Known rows, with every way that one mark hangs from another:
j_692(j_708 j_833(j_181(j_865))): [-0.182  1.308 -1.189 -0.740  2.107 -0.057  1.412 -2.173 -0.242 -0.552
  0.453 -0.893  0.156  1.197 -5.254  3.340  1.354]
j_833(j_692(j_424)): [-3.510  0.832 -3.816 -1.634  2.629 -2.681 -3.512 -4.694 -5.520 -0.698
 -2.992 -0.156  0.180 -6.735  0.456 -0.662  0.940]
j_692(j_708 j_833(j_181)): [-1.261  0.996 -0.908 -1.442  2.549 -1.806 -0.464 -1.697 -2.679 -1.499
  0.058 -0.381 -0.610  1.515 -2.089  1.576  2.253]
j_424(j_692(j_708 j_833(j_181))): [-0.467  0.550  0.052 -1.460  0.998 -2.654 -1.711 -0.112 -1.815  0.002
 -1.157  1.040  0.580  1.742 -0.784  3.830  1.394]
j_181(j_833 j_865): [-1.120  4.296 -1.152 -0.807 -0.690 -2.652 -0.879 -5.677  1.142  0.004
 -1.320  2.477 -2.332 -6.348 -5.424  0.370 -0.272]
j_833(j_181(j_865) j_692(j_424 j_708)): [-2.260  1.245 -4.106  0.313  3.805  1.739  0.707 -2.280 -2.692 -1.497
 -2.091 -2.959  2.566 -1.669 -3.639  3.817  0.925]
j_165(j_688 j_692): [-1.652  3.405  5.429 -2.245  1.371 -9.084 -2.340 -4.524 -1.150  0.747
 -1.054  6.260 -3.946 -7.125  2.275 -3.259  0.773]
j_833(j_181 j_692(j_424)): [-4.666  2.284 -5.145 -1.004  4.188 -1.218 -0.968 -3.134 -5.537 -2.921
 -3.141 -2.356  1.582 -5.347 -0.413  0.913  2.007]
j_688(j_165(j_692(j_708 j_833(j_181(j_865))))): [ 0.695  0.043  0.156 -1.368  1.688 -0.003  1.305 -0.206 -0.549  0.181
  3.279  0.621  1.094  1.369 -4.132 -1.445  2.113]
j_692(j_424 j_708 j_833): [-1.185 -2.124 -0.369 -0.728  0.381 -0.979 -1.833 -4.805 -3.726  3.093
 -0.506  0.197  1.126  0.846 -0.713  0.432  2.063]
j_181(j_833(j_692(j_424)) j_865): [-1.883  1.355 -4.834 -0.490  1.192  0.648 -0.482 -5.947  0.500  1.394
 -2.239 -1.182  2.519 -6.307 -6.218  2.367 -0.271]
j_424(j_692(j_708 j_833)): [ 0.583 -0.869  1.344 -2.094 -0.433 -4.049 -4.298 -1.670 -1.791  2.250
 -0.952  3.438 -0.786  0.424  0.184  2.201  0.175]
j_688(j_165): [-2.990  3.605 -0.339 -3.263 -0.126 -5.263 -4.731 -4.318 -6.629 -2.284
  0.220  4.181 -3.046 -5.667  1.315 -8.202  1.056]
j_688(j_165(j_692(j_708))): [-0.407  1.023  2.788 -1.826  0.555 -4.697 -3.965 -0.978 -4.665 -0.837
  1.581  5.164 -3.302 -2.567  2.351 -6.380  1.494]
j_688(j_165(j_692(j_424 j_833))): [-1.803 -1.899 -0.329 -1.981 -0.046 -2.121 -1.720 -4.434 -4.508  3.595
  1.619  1.639  1.595 -2.816  0.421 -5.388  3.193]
j_708(j_692(j_424 j_833(j_181))): [-5.117  0.182 -4.430 -2.419  0.850 -3.160  1.603 -2.955 -4.199  0.576
 -2.453 -2.649  3.329 -3.995 -2.016  0.531  1.177]

Rows:
[-3.809  1.761 -3.729 -3.911  1.417 -5.419  0.318 -1.058 -2.939 -1.824
 -1.668 -1.076  0.364 -4.681 -2.501  0.087  0.161] => j_708(j_692(j_833(j_181)))
[-0.505  0.016 -3.464  0.169  1.461  1.714 -0.538 -4.591  0.913  1.838
 -1.514 -0.993  2.811 -2.112 -6.127  3.376 -0.423] => j_181(j_833(j_692(j_424 j_708)) j_865)
[-1.602 -1.943 -0.307 -0.516  1.672  0.466  0.765 -1.501 -4.047  1.828
  2.165 -0.495  3.338  2.575 -0.544 -2.766  4.054] => j_688(j_165(j_692(j_424 j_708 j_833(j_181))))
[-2.413  4.243 -4.799 -1.903  4.331 -1.735 -0.397 -1.932 -1.903 -4.423
 -2.035 -1.290 -0.699 -6.518 -4.178  2.199  0.215] => j_833(j_181(j_865) j_692)
[-1.520 -0.546  2.128 -0.320 -0.083 -2.389 -2.805 -2.791 -5.906  1.612
  0.831  3.340 -0.316 -1.785  2.674 -5.985  2.506] => j_688(j_165(j_692(j_424 j_708)))
[ 0.879 -1.702  1.805 -2.758  0.762 -3.142 -3.085 -1.143 -2.780  1.398
  3.122  3.571 -1.025  0.301 -0.131 -4.864  1.960] => j_688(j_165(j_692(j_708 j_833)))
[-1.443 -0.174 -1.855  0.680  1.410  2.240  2.668 -3.958 -1.494  1.876
 -0.373 -2.696  3.137  1.941 -4.707  3.745  2.448] => j_692(j_424 j_708 j_833(j_181(j_865)))
[-0.686  2.980 -4.144 -2.088  1.843 -1.711 -1.689 -4.092  1.682 -1.102
 -1.471  0.689 -0.444 -7.068 -6.670  1.917 -1.293] => j_181(j_833(j_692) j_865)
[ 0.607  0.911 -0.238 -0.779  0.457 -0.997  0.111 -0.709  0.490  1.147
 -0.696  0.486  1.389  1.317 -3.869  5.639  0.477] => j_424(j_692(j_708 j_833(j_181(j_865))))
[-2.744  0.305  2.347 -0.944  2.383 -4.093  2.505 -4.996 -0.695  3.310
 -0.420  0.515  2.701 -1.963 -0.649  0.324  3.381] => j_165(j_688 j_692(j_424 j_833(j_181)))
[-3.880 -1.202 -3.153 -3.116 -0.617 -4.514 -1.206 -4.237 -4.057  2.874
 -2.330 -0.586  1.964 -5.360 -1.149 -1.138  0.019] => j_708(j_692(j_424 j_833))
[-2.859  2.207 -3.918 -3.279  0.992 -3.722  2.168 -1.610 -0.549 -0.937
 -1.307 -1.603  1.131 -5.028 -5.634  1.873 -0.641] => j_708(j_692(j_833(j_181(j_865))))
[-1.816  1.944 -1.283 -2.218  0.861 -3.920 -1.617 -1.558 -2.246 -0.260
 -1.794  0.989  0.272 -2.242 -0.757  2.707  1.572] => j_424(j_692(j_833(j_181)))
[-0.200 -2.284  5.159 -0.755  1.033 -4.208 -0.220 -5.036 -0.202  5.950
  0.410  2.930  1.633  0.756  0.230 -0.200  2.068] => j_165(j_688 j_692(j_424 j_708 j_833))
[ 0.911  1.132  4.219 -0.969  2.715 -3.329  3.067 -2.263  3.282  2.230
  1.346  1.898  0.828  1.024 -4.271  2.694  1.397] => j_165(j_688 j_692(j_708 j_833(j_181(j_865))))
[-2.365 -0.633 -1.569  0.117  1.958  0.437  0.814 -3.481 -3.809  0.888
 -0.793 -2.091  2.395  2.265 -1.642  1.973  3.284] => j_692(j_424 j_708 j_833(j_181))
